Each row was made from one walk, in order. Every step used is in the known rows, and no mark comes twice. Write each row's walk.
In the rows, zero is written as 128.
Known rows:
rutige, tuge: [131 149 123 102 103 140 150 139 120 154 173 116 132  77 132 142 151 119
  91 107 155 105 154 144 139 118  86  95 118 149]
golum, dibi, rutige, tuge: [102 177 124  84  95 135 161 152 117 161 157 119 132  92 154 156 107 127
  86  77 161 108 162 157 121 139  85  77 123 128]
tekiri, golum, dibi, rutige, tuge, zizo, vorig: [173 166 140 102  90 148 171 177  77 166 164  75 107  88 149 156  68 122
 104  81 175  85 194 157 138  88 105 114 155 149]
tuge, rutige, dibi, golum: [127 140 133  58  80 129 121 162 122 135 193 115 106 142 146 115  84 158
  94  95 175 110 174 166 129 129  75  78 155 143]
golum, tekiri, zizo, sogapu: [194 103 106 129  83 121 140 128 130 135 178 105 129  89 153 108 120 133
 117 129 163 103 140 150  95 139 115 125  97 162]
pirum, zizo, sogapu: [178 107 108  89  95 105 138 146 127 119 199 114 143 127 155 106 115 119
 158 141 154 103 158 156 100 145 106 126  93 166]
zuvuke, zizo: [197 115 121  96  80 122 136 144 110 174 194 113 135 124 128 118 128 146
 116 128 177 103 102 129 126 119  75  90 103 163]
zaka, zizo, sogapu: [185  95  90  97  89 122 117 147 126 121 186 125  95 119 128 132 126 135
 131 134 158  93 160 167  96 134 117  96 100 157]
zuvuke, zizo, mugeg: [187 111 140  89  79 130 147 179 114 164 174 106 129 106 171 132 125 135
 138 148 167 111 105 106 128 128  62 106 117 153]
tekiri, zizo: [184 128 104  94  90 114 137 125 104 151 184  89 142 106 106 107 113 125
  76 123 167 113 133 172 127 127  94 114 118 155]
pirum, zizo, tuge, rutige, dibi, golum, tekiri: [137 139 184  82  69 122 160 146 110 148 167 103  97 115 171 103 100 141
 100  88 181 105 151 177 100 149  67 116 118 135]
zizo, tuge, rutige, dibi: [152 163 142  91  95 128 152 147 104 137 160 103  99 109 152 102 103 135
 101 108 167 126 151 195 150 144 102  82 119 140]
tekiri, zizo, tuge: [172 155 132 109  92 124 147 142  94 158 155  96 110  83 123 108 130 117
  89 120 160 104 146 173 126 126  99 125  86 154]
vorig, zizo, tuge: [163 154 158 109 105 125 149 136  94 164 152  92  91  99 152  89 153 107
 120 128 145  84 159 164 141 122  94 123  72 158]
golum, dibi, rutige, tuge, zizo: [136 155 124 105  92 132 158 142  89 170 168  92 109  97 147 152  75 122
  95  76 161  85 188 160 121 119  91 103 131 132]
tekiri, golum: [148 152 100  61  89 134 134 146 124 155 195 113 110 130 106 114 130 140
 123 140 173 105 151 117 129  80  91 106 139 162]
zaka, zizo: [174 109 111  69  85 114 127 135 103 136 181 111  92 129  91 133 130 127
  91 120 172 100 141 190 110 127  92  88 120 141]
zaka, zizo, tuge: [166 140 138  90  88 125 138 152  93 146 155 115  68 102 110 127 145 118
  99 117 163  93 153 185 112 127  99 105  86 142]
golum, tekiri: [168 119 147 107  77 115 160 124 120 137 171 112 117  97 148 108 155 119
 103 122 173 111 122 137  96 121  89 113 123 142]
zuvuke, zizo, tuge, rutige, dibi: [168 157 146  95  90 132 151 150 101 161 164 102 102 114 155 103  94 148
 105 105 173 120 130 189 151 145  93  75 107 146]
tekiri, zizo, tuge, rutige: [165 151 136 106  76 144 157 128  87 155 164  76  99 104 132 103  92  99
  83  92 173 108 144 188 111 132 102 122 114 151]
zaka, zizo, mugeg: [171 106 132  67  82 123 138 173 110 134 165 104  93 110 140 144 129 119
 119 141 162 109 135 153 115 137  76 105 130 135]
tuge, zizo, zuvuke: [177 127 122 101  73 132 142 161  86 116 174  78 113  87 149 130 105 113
 128 129 152  87 170 159 109 103 118  91 131 147]
rutige, dibi, golum, tekiri: [143 127 158  83  75 115 140 150 129 139 175 123 107 110 161 113 129 159
  97 109 177 108 150 143 109 130  72  95 133 136]
zaka, zizo, zuvuke: [169 122 117  70  69 130 132 162  97 108 165  95 102  97 122 142 127 121
 110 128 158  97 146 193 101 125 113  64 120 138]
rutige, dibi, golum, tekiri, zizo: [165 126 139  90  76 115 140 133 114 158 175  96 126 100 132 106 101 158
  65 103 178 110 136 176 120 139  75 111 123 144]
golum, dibi, rutige, tuge, zizo, pirum: [172 151 133 103  92 130 144 174  99 159 128  72 105  69 167 150  83 120
 104  88 160 115 169 162 114 119  84  87 131 129]
dibi, rutige, tuge: [ 91 168 123  97  99 127 151 154 115 154 166 114 126  89 152 143 122 116
  89  90 163 102 147 143 121 143  83  83 132 133]

Which walk is each row?
[154 152 143 102  77 145 156 136  94 142 167  94  89 110 146 108 110  95
 105  99 171 106 152 168 107 124 102 110 120 149]
zizo, tuge, rutige
[134 154 142  70  80 135 126 162 108 151 178 103  99 124 142 111  75 158
  79  88 175 107 174 185 132 138  78  93 131 144]
tekiri, zizo, tuge, rutige, dibi, golum
[190 132 132 116  99 133 135 166 101 153 141  69 104  57 152 140 113 114
 108 110 155 113 162 151 126 107  85  99 129 143]
rutige, tuge, zizo, pirum
[202 129 153  81  93 111 168 168  86 123 184  80 149 115 140 115 110  99
 119 123 173 109 149 181 127 121  95 128 136 160]
pirum, zizo, vorig
[174 111 118 113  75 131 134 137 130 138 182 100 116 103 168 108  80 153
 106 104 171 105 155 171 100 150 106 112 113 158]
tuge, rutige, dibi, golum, tekiri, zizo, sogapu
[199 125 143  94 103 115 129 155 112 147 140  67 113  92 162  95 139 111
 122 135 150 119 134 160 135 122  81  95 109 152]
vorig, zizo, pirum
[180 155 148 116  92 141 174 174  73 154 159  77 116  83 158 158  74 112
  96  78 171  87 192 169 133 106 106 111 151 142]
golum, dibi, rutige, tuge, zizo, vorig
[159 133 124 121  98 137 149 131  93 167 181  89 109  84 129 141 111 117
  98 101 156  82 181 151 136 102  93 116 126 149]
rutige, tuge, zizo
[130 140 129  57  90 116 113 171 130 134 192 129 117 134 141 119 110 168
 100 115 168 109 176 151 136 124  73  77 141 145]
rutige, dibi, golum
[227 121 147 108  83 131 155 176  89 154 181  93 137 103 142 129 119 129
 113 122 182 101 121 143 136 106  93 100 130 169]
zuvuke, zizo, vorig
[128 168 118  93  91 140 156 146  94 183 172  90 100 104 138 150  69 131
 101  79 164  81 191 147 126 102  89 107 136 138]
tekiri, golum, dibi, rutige, tuge, zizo
[141 145 142  95  88 138 165 178 100 162 153  89 107  85 186 162  82 116
 122 104 154  98 176 132 123 130  75 117 137 128]
golum, dibi, rutige, tuge, zizo, mugeg
[140 161 130  96  74 144 159 167  86 136 153  81 117  73 166 158  79 119
 113  91 151  86 183 172 110 118 113  76 126 131]
golum, dibi, rutige, tuge, zizo, zuvuke
[164 158 154 104  87 127 163 131 100 152 151  88 100  95 154  95  94 139
  81  96 173 126 134 207 140 155  99  95 113 137]
golum, tekiri, zizo, tuge, rutige, dibi
[133 172 122  83  72 154 157 171  91 149 157  80 109  79 158 158  73 130
 119  95 156  83 188 159 115 101 110  79 132 138]
tekiri, golum, dibi, rutige, tuge, zizo, zuvuke
[167 119 152  85  99 123 151 158 111 150 163  83 115 107 181 105 138 109
 140 151 145  99 140 131 142 132  72 124 114 150]
vorig, zizo, mugeg
[ 97 188 118  71  93 145 159 155 120 173 160 117 123 100 144 154 100 138
  93  80 165 105 166 145 127 121  81  81 128 134]
tekiri, golum, dibi, rutige, tuge
[211 118 125 106  92 117 128 168 100 137 150  69 102  83 147 123 109 113
 120 126 162 118 155 146 114 104  90 103 136 144]
tuge, zizo, pirum
[157 156 160 107  84 125 149 148 102 162 147 103  97  79 145 106 119 146
  79 102 168 103 149 178 124 139  84 121  89 143]
rutige, dibi, golum, tekiri, zizo, tuge
[146 116 155  89  65 123 142 144 126 139 182 120 107 112 152 117 137 137
  99 108 180  97 149 125  83 116  69 113 135 142]
dibi, golum, tekiri
[199 133 165 104  73 136 164 160  88 142 168  68 122  92 151 115  75 132
  70  85 191 110 146 194 128 128  96 113 156 151]
tuge, rutige, dibi, golum, tekiri, zizo, vorig
[171 161 107  48  82 142 149 144 125 161 176 123 125 135 112 131 110 154
 115 115 167 116 176 143 127  83  91  95 122 154]
tekiri, golum, dibi
[156 139 129 110  79 148 149 160  88 132 165  77 117  62 152 148 110 113
 116 112 146  83 177 162 121 105 113  88 125 145]
rutige, tuge, zizo, zuvuke
[153 135 180  97  62 135 152 151 113 168 166 111  88 107 173 110 104 161
  98  87 187 101 132 152 105 137  65  97 113 141]
zuvuke, zizo, tuge, rutige, dibi, golum, tekiri
[166 133 138  87  85 128 142 147  99 125 164  75 125  94 163 102 136 110
 131 139 141  88 149 173 130 120 108  82 104 155]
vorig, zizo, zuvuke
[172 148 146 124  95 136 166 174  72 147 168  71 112  77 157 148  86 102
  99  90 172  82 178 159 133 108 107 115 157 146]
dibi, rutige, tuge, zizo, vorig
[164 144 132 112  96 124 136 176  98 153 137  68  99  64 166 142  95 110
 107  99 161 111 156 150 114 123  84  92 138 132]
dibi, rutige, tuge, zizo, pirum
[219 118 130  97  83 122 125 176 115 161 152  91 126  90 151 121 128 138
 123 132 172 129  97 135 118 118  71  77 111 153]
zuvuke, zizo, pirum
[198 138 145 128  98 144 165 165  76 148 172  73 114  70 143 147 104 105
 100 100 165  85 183 160 145  92 108 122 149 157]
rutige, tuge, zizo, vorig
[147 127 100 133  98 130 136 153 115 144 183 105 105  92 171 139  93 122
 137 108 153  77 187 135 105 130 116 113 115 154]
dibi, rutige, tuge, zizo, sogapu
[192 130 151  91  74 124 135 161 114 149 137  64 110  78 159 109  84 141
  78  97 179 138 124 187 110 142  74  92 136 136]
tuge, rutige, dibi, golum, tekiri, zizo, pirum
[137 141 175  93  68 133 152 149 117 145 163 112  85 103 169 110 112 147
  95  90 180 105 154 159 101 135  76 102 126 135]
zizo, tuge, rutige, dibi, golum, tekiri
[152 161 151  78  96 118 159 143  97 139 165  94 111 120 153  95  89 131
 109 105 167 126 148 213 147 158  94  93 111 140]
pirum, zizo, tuge, rutige, dibi
[163 127 144  91  68 126 146 125 109 158 177  84 118 109 138 103  81 150
  61  87 184 112 135 188 111 144  77 110 132 142]
tuge, rutige, dibi, golum, tekiri, zizo
